Each row was made from one small tree. The marks that hang from a mark follow it in brackets, in alphabetical order. Every link used is in the known rows. Write each row's tree.
Known rows
natati(desuv(tifal) relaba(zokap)): [-30  -5  18   7  10   0 -13 -23  -5   4   8  -3   0  15   0  38 -20  16
  26  10 -42  23  81  -1]
tifal(desuv(dofi ledak(lerofu))): [ 13   0 -13  12  -5  27 -11  15  22  15  45   1  -2 -24  -3  13   3 -17
   4 -11  64 -46   0 -26]
mudup(nuvo tifal(desuv(ledak))): [ 48  -1 -13  14  -3  -1  25  34 -18 -24  14  32  25 -28 -30  18  25 -59
  -1 -27  27  -3  -6  23]
tifal(desuv(natati)): [ 13  -9   2  -7  18  13  -6   9   3  -2  19   0  -3   9   1  31  -2   4
  28 -31  13  -6  43   1]
mudup(nuvo tifal): [  4  -5   0  31   6 -21  26  22 -43 -39  -3   6   2 -22 -36   6   2 -30
  -2 -32   3  22   9  32]
dofi(desuv(natati)): [-19  -6   5  16  10  -2   1 -15  15  -6  -5 -17 -25   6  10  43 -15   6
  34  -5  11  12  35   4]
natati(desuv relaba): [-11 -11   7  25  15  -3 -23   2 -25 -15  13  -9   8   8  -8  27  -5  10
  -9  10 -20  10  62 -12]
vokupa(zokap(tosasat)): [-12  10   0  30  27  13  28  41 -18 -25 -28 -23 -32 -30 -15  58   2   5
  31 -25  38  35  67  15]
desuv(dofi ledak natati tifal): [  3  -8  -2  15   3  16  -5  11  42  33 -12 -11  -2  22   8  16 -29   9
  58  19  35 -12  38 -29]
natati(relaba(zokap)): [-57  -2  18   3  -6 -24 -21 -29 -25 -12  22   0 -24   2  -3  16 -14  18
  19 -25 -64  -2  50  17]
dofi(desuv(ledak)): [-23   4  -3  32  -9   6  -7   3   6 -13   1 -18 -18 -19  10  44  -5 -22
  18  -1  24   1  19   3]
dofi(desuv(ledak natati(relaba))): [-10  -8   1  15 -14  -9  -9 -26  32  10  -1  14  -5  19   6  51  -1   0
  36  33 -21 -11  17 -11]
relaba(natati zokap): [-39   1  17  16   4 -16 -24  -9 -11 -12  11  -4 -31  -2  -1  27 -16  21
  13 -35 -60   6  48  -3]
natati(desuv(dofi ledak) relaba): [  3  -9  -9  35   5   1 -34   7   6  12  11  -5  17  11   2   1  -4  -2
  -1  38  11 -19  47 -38]
tifal(desuv(natati) mudup): [ 32  -9 -14  -5  19   5  16  11   9 -12   1  11   8  19 -10  33   1  -1
  30 -23  23   4  23   6]
desuv(dofi ledak natati): [ -4 -11 -11  22   1   2 -21  13  29  19  -1  -8  -3   8   8   2 -22   6
  37   6  24 -26  26 -27]
dofi(desuv(ledak tifal(mudup))): [  4   3 -10  30  -7  12  28   2  23  -9 -30  -7  -6   7  -1  58 -11 -22
  40  20  41  22  14   4]
tifal(desuv): [  3   1   7   4  15  13  -9  15 -24 -16  26 -14  -9  -9  -4  21   3  -9
   6 -44  22  -2  47   9]
natati(desuv(ledak tifal(mudup))): [ 24  -9 -17  37  12  25  12  35  16 -11 -30  -5  27   7 -10  48 -16 -16
  22  28  38  22  34 -18]
relaba(natati(desuv(dofi ledak)) zokap): [ -4  -1  -8  33   7  -2 -41   6  24  14   8   1   1  -1  15  10 -17   3
  10  17 -16 -15  47 -42]
relaba(zokap): [-58   2  10  11   4 -11 -18  -5 -21 -18  15 -17 -29 -17   2  17 -25   7
  22 -47 -29   4  48  20]
tifal(mudup(nuvo)): [  5  -4 -15  36  12 -30  31  22 -30 -44 -24  -5   3   1 -29   9  -6 -11
   1 -12   5  28  11  26]
dofi(desuv): [-29   5   8  28   4  -2  -4  -9 -13 -21   4 -30 -31 -10   8  34 -10  -5
  13 -16  18  18  40  14]
tifal(desuv(dofi natati)): [ 21  -5  -4  -6  22  10 -10   3  13  17  25  -8  -7  17   9  -1  -8   9
  30 -23  42 -19  47 -13]
dofi(desuv(natati(relaba(zokap)))): [-46  -5  13  -5  -5 -25 -10 -58  19   6  12  10 -28  20  14  42 -12  18
  49   3 -56   4  40  15]
tosasat(zokap): [-12   4  -6  44  20  10   2  16 -19 -33   2 -29 -32 -15 -18  44 -11   9
  10 -27  27  28  51  16]
vokupa(zokap): [-20  -3   2  28  19   7   4  28 -24 -20 -18 -21 -19 -24  -3  29 -13   1
  18 -25  20  17  53   9]
relaba(natati(desuv)): [  8  -6   7  40  25   5 -26  22 -11 -16  -2 -14   1   3  -6  36  -6  12
 -15   1 -15  17  60 -30]
natati(relaba): [-32  -7  16  16   1 -14 -17  -7 -32 -15  14  -8 -13   9 -12  17  -5  17
   4 -10 -33   1  49   1]
relaba(natati(desuv) zokap(tosasat)): [-11  12   7  28  26   0  -9  14   2 -18  -2  -7 -22 -11  -8  65   1  18
  11 -12 -28  34  80 -11]
mudup(nuvo tifal(desuv(ledak natati))): [ 59  -8 -17   4   2   1  29  26   9 -11   7  44  32  -9 -28  28  21 -46
  24 -15  19  -6 -11  14]

Write each row's tree
[-19  -3   9  26  18  -4 -30   1  -5 -13   7  -5  -9  -2   4  35 -15  15
   1 -11 -45  14  62 -16] -> relaba(natati(desuv) zokap)
[ 40  -4 -21  42  31  -8  32  21  -1 -11 -31 -16  21  21 -18   0 -16  -9
  10  32  57  38  44  -2] -> natati(desuv(dofi tifal(mudup(nuvo))))
[-39  -9   8  -8   0 -28 -25 -41  13  22  21   7 -22  28   9  -6 -23  34
  44  -2 -45 -18  50  -5] -> desuv(dofi natati(relaba(zokap)))
[-39  -4   2   1 -19 -18 -15 -46  36  15   9  22 -14  12  16  51  -9   3
  53  20 -52 -12  18   3] -> dofi(desuv(ledak natati(relaba(zokap))))
[-25   0  -5  32 -17  15  -1  -4  20  -6  18  -9 -19 -36   0  57  -3 -22
   8   5  31 -14 -14  -9] -> dofi(desuv(ledak(lerofu)))
[-31  -5   4  15  12 -18 -34 -26  -8   7  24  -8  -6  11   8  -8 -16  16
  10   8 -24  -5  69 -12] -> natati(desuv(dofi) relaba(zokap))
[-31   1   2   0  -7 -12  -2 -10  30   7   1  24 -16   6 -10  64   0  18
  58   4 -51  -2  41   2] -> desuv(ledak natati(relaba(zokap(tosasat))))
[-31   5   8  17  18  -8  -6  -6 -10 -15  10  -2 -16  -7 -10  55   2  14
  17  -2 -34  26  82   6] -> natati(desuv relaba(zokap(tosasat)))
[-20  -5 -11  32 -10  13 -17  14  17   8  25 -13 -12 -25  -4   6 -13  -6
   4   0  43 -36  -4 -28] -> desuv(dofi ledak(lerofu))
[  7  -5  -3  12  12   4  35 -14  32  -3 -35  -7 -11  31  -2  57 -19   5
  57  16  30  36  29   7] -> dofi(desuv(natati tifal(mudup)))
[ 17  -9  -4  45  11  12 -30  33   8  -8  -5  -1  15  -3  -3  43  -4  -2
  -9  17 -10   1  39 -41] -> relaba(natati(desuv(ledak)))
[ 30  -5 -14   0   8  17 -17  12  34  25  19   4   7  11  11   7  -4  -8
  37  -5  45 -36  28 -23] -> tifal(desuv(dofi ledak natati))
[ 43  -4 -16  16 -11  11  32  27  -4 -20  34  41  25 -45 -39  34  27 -59
  -9 -23  38 -18 -40  13] -> mudup(nuvo tifal(desuv(ledak(lerofu))))
[  4  -4   2  31  28  19 -10  14   2  10  -3 -38  -1  10   5   6 -24   8
  15  13  56  18  82 -24] -> natati(desuv(dofi tifal))
[ 49   0 -28  22   4  -6  29  32  -7 -28  -7  20  26  -3 -23  22  16 -40
   3  -7  28   2  -7  18] -> tifal(desuv(ledak) mudup(nuvo))
[ 56  -7 -13  -1  18 -12  30   9  -2   0  15  25  16   6 -22 -15  13 -27
  21 -22  42  -4  13  12] -> mudup(nuvo tifal(desuv(dofi natati)))
[ 47  -8 -16  -5   2  17   2  18  24  19  21  28  16   0  -7   2  10 -29
  34 -16  53 -33   9 -14] -> mudup(tifal(desuv(dofi ledak natati)))
[ -3  -4   2  17  -3  20   9  -6  46  16 -19  -6 -10  12  13  66 -19  -4
  60  23  25  12  30  -8] -> dofi(desuv(ledak natati tifal))
[ 14  -4   0  42  27   0 -31  15  -2   4   3 -22  -2  11   2   2 -10  18
 -11  11  12   7  65 -43] -> relaba(natati(desuv(dofi)))
[ 30  -7 -23  40  15  21   6  29  24   8 -26 -13  22  16  -2  15 -20 -14
  25  36  66   8  41 -30] -> natati(desuv(dofi ledak tifal(mudup)))
[ -1 -13 -11  34  -5   9 -27   1  20  16  31   4  16  -7  -8  17  -3  -2
 -11  41  21 -33  14 -48] -> natati(desuv(dofi ledak(lerofu)) relaba)
[ -7  -7  -1  16 -11  30  15 -12  63  20   0   3 -11  -4   3  80 -16  -6
  51  29  34  -5  -3 -18] -> dofi(desuv(ledak(lerofu) natati tifal))
[ 14  -1  -7  31  14 -15  43  21 -18 -30 -34  -6   3  14 -30  25 -12  -8
  18   0  14  41  26  25] -> desuv(tifal(mudup(nuvo)))
[ 29  -8  -9  -9   0   3 -20 -10  30  33  28  22  13  29   5   5   8   4
  33  17  10 -40  30 -29] -> tifal(desuv(dofi ledak natati(relaba)))
[-28  -9   0  20  -5  -4 -34  -8   2  -4  17  12  10  -6   5  33 -10  -4
  11  14 -49  -9  45 -11] -> natati(desuv(ledak) relaba(zokap))
[ -5 -14  -6  14  -6 -11 -24 -10  26  27   8  10   3  28   0   1 -11  16
  34  26 -11 -33  28 -31] -> desuv(dofi ledak natati(relaba))
[ 21  -2   8  36  30  12 -17  14  11  17  -7 -24  -1  26   2  17 -16  21
   6  24  26  18  81 -46] -> relaba(natati(desuv(dofi tifal)))
[ 19   0 -13  32  16 -19  39  13  -7 -11 -28 -15  -1  24 -20  -9 -17  -6
  21  10  44  28  28  11] -> desuv(dofi tifal(mudup(nuvo)))
[ 40   1 -19  17  18 -14  34  21 -26 -38  -3   8  12   4 -26  14  11 -24
  -2 -22  25  19  13  30] -> tifal(desuv mudup(nuvo))
[ 39 -12 -26   1  -1  24  16  16  43   1  15  33  19  -5 -18  55   5 -15
  28  -3  37 -27 -31 -17] -> tifal(desuv(ledak(lerofu) natati) mudup)
[ 54   2 -21  16   0  -4  20  27 -11  -6  20  24  23 -17 -22 -16  22 -53
   3 -16  55 -16  -2   9] -> mudup(nuvo tifal(desuv(dofi ledak)))
[ 34  -6 -15  41  29  -3  36  28 -10 -29 -37  -7  24  14 -25  33 -11 -14
   6  22  29  50  39  10] -> natati(desuv(tifal(mudup(nuvo))))
[ 13  -5  -8  36  15  28 -14  25  20  19  -7 -25  11   4   8  15 -22  -8
  20  28  58   0  59 -36] -> natati(desuv(dofi ledak tifal))
